Known rows, with every step that occurs
p > s > d > z: [ 2.37 -2.73  1.33 -5.91  2.56 -0.81  0.57  4.23  5.74  2.26  0.57  2.34
  1.36  1.14  1.74 -1.20 -1.39  2.57 -0.45  0.39  1.01  1.50 -1.01 -1.88]
k > x > a > d > z: [-2.47  6.20  0.86  1.13 -3.38 -2.30  0.07 -4.56  0.88 -2.21 -0.01  4.39
 -1.36 -1.70 -1.45 -0.43  1.52  0.72 -0.26 -1.48  2.46 -3.81 -0.90 -1.61]
x > a > d > z: [-3.01  5.32  0.81 -0.36 -1.88 -1.35 -0.26 -4.39  2.67 -1.67 -0.26  3.21
 -2.06 -1.02 -0.03  1.55  3.49  0.02 -0.64 -1.48  0.58 -1.75 -2.07 -0.51]
k > x: [-1.28  2.01 -0.04  4.29 -0.80 -1.04 -0.46 -1.70 -0.67 -0.54  0.01  1.43
  1.50 -1.69 -1.40 -2.35 -2.01  1.15  1.74 -0.91  1.81 -3.57  0.13  0.28]
a > x > k: [ 1.32  3.10  0.90  4.48 -2.44 -3.27  0.11 -3.07  0.06 -1.36 -0.41  4.69
 -2.16 -4.59 -0.34 -1.18 -1.54  2.61  2.42 -0.95 -0.15 -3.24 -1.95 -0.06]
t > p: [-1.28 -1.93 -1.19  2.37  3.92  2.15  1.09 -0.90  0.82 -1.49  0.19 -4.23
  3.25  0.99  0.24 -1.36 -2.19 -2.06  2.45 -0.54 -0.42 -0.59  0.41  0.22]
d > z > x > a: [-0.59  4.55  1.44 -0.45 -3.07 -2.27 -0.07 -6.30  3.42 -2.46 -0.46  6.92
 -3.61 -3.16 -1.37 -0.16  1.00  1.03  1.40 -1.62  0.95 -2.09 -4.57 -1.04]
e > p > s > d > z: [ 3.78 -3.95  1.10 -4.23  2.53  1.14  0.72  5.78  3.83  1.89 -0.08  0.24
  1.21  3.46  0.42 -1.13 -2.39  1.48 -0.58  1.31  1.10  3.04  0.04 -2.34]
k > x > a > d > s > p: [-1.35  4.35  0.15  1.27 -2.52 -1.97 -0.21 -1.59 -1.94 -0.71  0.57  0.99
 -0.06 -0.83  0.11 -0.02  1.11 -0.40 -1.17 -0.51  1.29 -1.63  2.30 -1.07]
p > e: [ 1.60 -1.41  0.54  3.63  3.77  0.17 -1.39 -0.10 -0.59  1.26  0.28 -3.98
  0.78  1.43 -0.57 -0.27 -1.48 -0.93  2.65  0.77 -0.82  0.12  0.84 -1.20]
s > p > t: [ 0.29 -3.05 -1.86  1.26  2.07  1.40 -2.30  1.50 -1.32  2.10  0.90 -3.37
  2.84 -0.88 -0.13 -2.17 -0.61 -0.69  1.78  0.05 -0.93  2.75  1.21  2.33]
e > p > s > d > z > x > k: [ 5.63 -1.93  1.62 -3.56  0.23 -0.76  1.19  3.97  3.07  0.89  0.46  3.38
 -0.55  1.83 -0.42 -1.76 -3.19  2.43 -0.18  1.34  1.62  1.27 -0.27 -3.42]
z > d: [-1.80  1.65  0.74  1.69  0.19  0.42 -0.68 -2.59  0.19  1.01 -0.14  0.53
  0.79  0.06 -0.05  0.58  1.20  0.09 -0.17 -0.80 -0.78 -2.52 -0.29  1.46]
n > p > s > d > z > x: [ 0.50 -3.56  1.20 -5.14  2.69 -1.14  1.56  2.57  6.09  0.65 -0.21  3.01
  0.03  1.36  2.17 -0.92 -1.72  0.56  1.85 -0.77  0.67 -0.17 -3.69 -1.22]
n > p: [-3.47 -2.41 -0.56  2.88  3.00  0.45  0.08 -0.15  2.02 -0.20 -1.00 -1.54
  1.45  0.62  0.99 -0.59 -1.10 -0.98  3.30 -1.72 -0.68 -1.94 -2.62  2.53]
e > p > s > d > z > x > a: [ 3.90 -1.03  1.36 -4.82  0.57  0.10  1.29  3.28  4.41  0.50  0.18  2.80
 -0.79  2.91  0.46 -0.55 -1.54  1.42 -0.28  1.04  1.95  1.78 -0.70 -3.71]
d > s > p: [ 1.10 -2.56 -0.34  0.84  1.38 -0.12 -1.27  2.76 -2.64  2.06  0.20 -3.41
  1.56 -0.54  1.91 -0.22 -0.93 -1.03 -0.78  0.45 -2.28  3.20  2.55  2.09]
z > x > a > d: [-1.37  6.32  0.70  1.00 -2.96 -1.93  0.21 -5.58  1.43 -2.06  0.24  4.81
 -2.59 -2.45  0.09  1.02  1.80 -0.15  1.23 -0.85  1.15 -3.77 -2.17 -0.61]
s > d > z: [ 0.87 -0.57  2.38 -4.58 -0.45 -0.78 -1.14  0.40  3.86  0.47 -0.08  3.92
  0.98  0.33  0.17 -1.71 -0.06  1.77 -0.23 -0.76  0.33  1.18 -2.61  0.10]
e > p > s > d > z > x: [ 4.58 -2.74  1.52 -4.76  1.21  0.47  0.99  4.30  3.89  1.26  0.02  2.36
  0.01  2.43  0.20 -1.16 -2.54  1.40 -0.11  1.38  1.48  2.30 -0.80 -2.89]
k > x > a > d > s > p > n: [-1.84  3.30 -0.92  2.02 -3.66 -0.43  0.43 -1.53 -3.12 -1.78 -0.08  0.75
 -0.95 -1.58 -0.95  0.81  0.98 -0.46 -1.32 -0.34  1.22 -1.34  1.81 -0.91]
s > d > z > x > a: [ 1.05  2.61  2.77 -5.32 -2.71 -1.99 -0.51 -2.41  4.45 -1.16  0.27  7.04
 -1.34 -0.39  0.12 -1.11  0.82  1.69  0.18 -0.97  1.30 -0.23 -3.56 -1.42]
d > z: [-1.01  0.54  0.98  0.41 -0.17 -0.74 -0.85 -2.69  2.61 -0.49 -0.90  3.00
 -0.69 -2.18 -1.12 -0.87 -0.07  1.11  0.88 -1.39 -0.21 -0.42 -3.43  0.98]
s > p: [-0.09 -2.21 -0.59  2.54  1.31  0.32 -1.41  1.12 -0.55  2.11  0.12 -2.64
  2.10 -0.54 -0.23 -0.70 -0.49  0.22  1.36  0.30 -1.34  1.29  0.93  1.27]
e > p > n > x > a > d: [-1.37  0.56 -1.79  2.61 -2.24  3.20  1.41  0.15 -2.81 -2.45 -1.21 -1.17
 -1.37  1.47 -2.78  1.45  0.41  0.31 -1.08  0.94  1.45 -1.47 -0.09  0.71]
d > s > p > e: [ 3.05 -3.54  0.27  0.86  2.98 -0.10 -1.64  3.24 -3.45  2.60  0.53 -5.55
  1.21  1.00  1.57  0.17 -1.25 -1.92 -0.24  1.33 -2.68  4.23  3.57  0.07]
a > d: [-2.02  2.06  0.40  1.36  0.16 -0.19 -0.76 -1.21  0.32  0.40 -0.25  0.11
  0.79 -1.26  0.38  0.65  1.41 -0.33 -0.13 -0.35 -0.37 -1.68 -0.66  1.70]

Rows
[ 1.53 -2.84  1.39 -3.88  1.74 -2.40  1.75  2.19  5.29  0.24  0.23  3.99
 -0.53  0.83  1.60 -1.51 -2.32  1.47  1.89 -0.78  0.88 -1.29 -3.08 -1.72] : n > p > s > d > z > x > k
[ 1.12 -2.47 -1.54  2.04  2.31  3.13 -1.29  2.06 -0.85  0.45  0.05 -2.91
  2.02  1.46 -0.85 -2.36 -2.13 -0.95  1.68  0.18  0.62  2.04  0.45  1.82] : e > p > t
[-2.38  2.31 -1.06  0.63 -1.94  0.58  0.17 -0.99 -1.92 -1.07 -0.33 -1.17
 -1.43 -0.84  0.83  2.85  2.82 -1.43 -1.90 -0.21 -0.79  0.77  1.25  0.39] : x > a > d > s > p > n
[ 0.27  3.61  0.64  1.33 -1.28 -2.08 -0.47 -1.19 -2.56 -0.27  0.83 -0.80
 -0.38  0.30 -0.15  0.26  0.86 -1.11 -0.78  0.23  0.98 -0.74  3.17 -2.69] : k > x > a > d > s > p > e
[-3.06 -3.25 -1.80  1.64  3.82  1.50 -0.78  0.20  1.25 -0.22 -0.18 -2.24
  2.04  0.34  1.11 -2.13 -1.25 -1.88  3.64 -1.94 -0.24 -0.50 -2.40  3.60] : n > p > t
[-1.09  0.77 -1.12  1.05 -3.03  2.65  1.42 -0.76 -1.90 -2.93 -1.59  0.62
 -2.53  0.92 -3.38  1.46  0.90  0.60 -1.55  0.62  1.44 -0.90 -1.47  0.23] : e > p > n > x > a > d > z
[ 1.51 -4.55 -0.52 -3.59  5.62  1.82  2.30  4.13  3.78  0.49  1.16 -3.66
  4.31  3.36  2.29 -1.66 -3.09 -0.75  1.08  0.67  0.51  1.33  1.60 -2.40] : t > p > s > d
[-0.32  3.25  0.26 -0.53 -0.40 -1.98 -0.13 -0.77 -2.95 -0.05  1.04 -2.09
 -0.95  2.03  0.46  0.99  2.44 -0.03 -2.15  1.07  0.61 -1.70  2.67 -0.10] : n > x > a > d > s > p > e
[-0.98 -3.63  0.14  2.97  4.95  0.39 -0.31  0.54  1.02  0.47 -0.53 -4.29
  0.86  2.56  0.57 -0.12 -1.56 -2.25  3.94 -0.56 -1.16 -0.51 -1.32 -0.06] : n > p > e
[ 0.44  4.67  2.08 -0.52 -3.69 -3.19 -0.16 -4.89  1.16 -1.43 -0.18  6.64
 -3.06 -3.97 -1.45  0.04  1.23  1.03 -0.37 -0.88  0.23 -2.74 -3.23 -0.31] : a > d > z > x > k
[ 2.37  0.11  1.59 -6.49  0.63 -1.86  1.14  1.75  6.22  0.81  0.88  4.96
 -0.72  0.69  1.71 -0.64 -0.61  2.51 -0.18  0.19  1.80  0.35 -1.71 -3.33] : p > s > d > z > x > a
[ 0.32 -3.76 -1.68  1.74 -0.05  1.85 -0.47  2.76 -4.09  0.76 -0.66 -3.68
  0.63 -1.47  0.50  0.81 -1.09 -1.10 -0.98  0.66 -2.31  3.49  1.88  2.37] : d > s > p > n
[ 2.28 -3.48 -0.68  0.89  3.61  1.89  0.89  4.93  1.77  1.90 -0.22 -2.68
  1.52  2.57  0.27 -0.60 -2.99  0.68  0.77  1.36  0.75  1.30  1.22 -1.19] : e > p > s
[ 1.83 -1.32  1.24 -0.44  1.50  0.07 -1.25  0.66 -3.08  2.83  0.49 -3.49
  0.61  1.68  1.22  1.34  0.96 -1.95 -1.86  0.83 -2.71  2.24  3.21 -0.02] : z > d > s > p > e
[-0.90 -3.74 -2.27  3.79 -0.41  2.81 -0.41  1.12 -2.40  0.43 -0.91 -3.00
  0.93 -1.78 -2.00  0.66 -0.71  0.10  1.13  0.56 -1.50  1.70  0.19  1.46] : s > p > n
[-1.29  1.02 -0.50 -0.40 -2.14  0.73  0.36 -0.98 -4.02  0.12  0.04 -1.08
 -0.91  0.61  0.18  2.23  2.41 -0.50 -3.34  0.24 -1.19 -0.39  2.22  1.51] : z > d > s > p > n > x > a
[-1.82  3.37 -0.02 -0.13 -0.82 -0.97 -0.43 -0.96 -0.78 -0.05  0.32 -0.92
 -0.56  0.01  2.00  1.94  2.95 -1.31 -1.71 -0.36 -0.73  0.56  1.75  0.23] : x > a > d > s > p
[-0.32 -1.55 -0.28  0.26 -0.83  1.70 -0.29  0.29 -3.59  1.25 -0.47 -1.96
  0.16 -0.37  0.39  1.95  1.11 -1.30 -2.43  0.32 -2.48  1.60  1.86  1.79] : z > d > s > p > n
[-1.59  3.47 -1.04 -1.45 -1.14 -1.25 -0.37 -1.00 -2.78 -0.47  1.31 -0.83
 -0.26  0.57  0.81 -0.30  2.66  0.17 -2.26  0.18  1.15 -1.65  1.89  2.31] : n > x > a > d > s > p > t
[-0.56  3.77 -0.38  0.39 -4.05 -0.56  0.57 -3.48 -1.60 -2.03 -0.13  2.90
 -3.26 -2.90 -0.13  2.21  1.75 -1.02 -0.29  0.04 -0.10 -0.81 -0.79 -0.41] : z > x > a > d > s > p > n
[ 2.38 -3.41  0.09  2.66  3.22  0.25 -1.85  1.79 -1.55  2.80  0.56 -5.34
  1.64  1.31 -0.69 -0.21 -0.91 -1.05  2.03  1.44 -1.86  2.67  2.25 -1.31] : s > p > e
[ 0.53 -1.04 -0.02 -1.30  0.75  0.84 -1.50  0.45 -2.90  2.38  0.72 -2.24
  1.31  0.22  1.54  0.10  1.14 -1.76 -2.06 -0.02 -2.13  2.28  2.52  2.33] : z > d > s > p > t
[-1.91  0.18 -1.45  0.25 -3.25  0.93  0.43 -1.31 -2.23 -1.28 -0.67  0.27
 -1.65 -1.32 -2.61  1.61  2.31  0.95 -1.49  0.49 -0.09 -0.14 -0.75  0.72] : s > p > n > x > a > d > z
[ 0.32  0.54 -0.57  0.58 -2.52 -0.82  0.16  1.09 -5.25  0.00  0.06 -0.90
 -0.67 -1.77 -0.16  1.09  0.93  0.20 -3.12  0.95 -1.06 -0.17  2.27  2.07] : a > d > s > p > n > x > k
[-2.22 -0.05 -2.14  1.88 -2.45  1.36  0.45 -0.37 -3.25 -0.75 -0.40 -1.67
 -0.57 -0.83 -2.00  1.66  1.87  0.60 -1.04  0.79 -0.03 -0.71  0.61  1.27] : s > p > n > x > a > d
[-0.59 -1.27 -1.84  1.11 -1.35  0.92  0.19  1.37 -4.50 -0.42 -0.19 -2.89
 -0.48 -0.51  0.42  1.11  0.20 -0.32 -1.88  0.65 -1.06  1.49  2.27  2.03] : d > s > p > n > x > a
[-3.14  0.43 -2.05  0.12 -0.72  2.70  2.96 -3.34 -0.84 -4.85 -0.62 -1.48
 -0.55  0.23 -2.08  0.87  0.63 -1.20 -0.42 -0.37  0.85 -1.98 -1.30 -0.26] : t > p > n > x > a > d > z
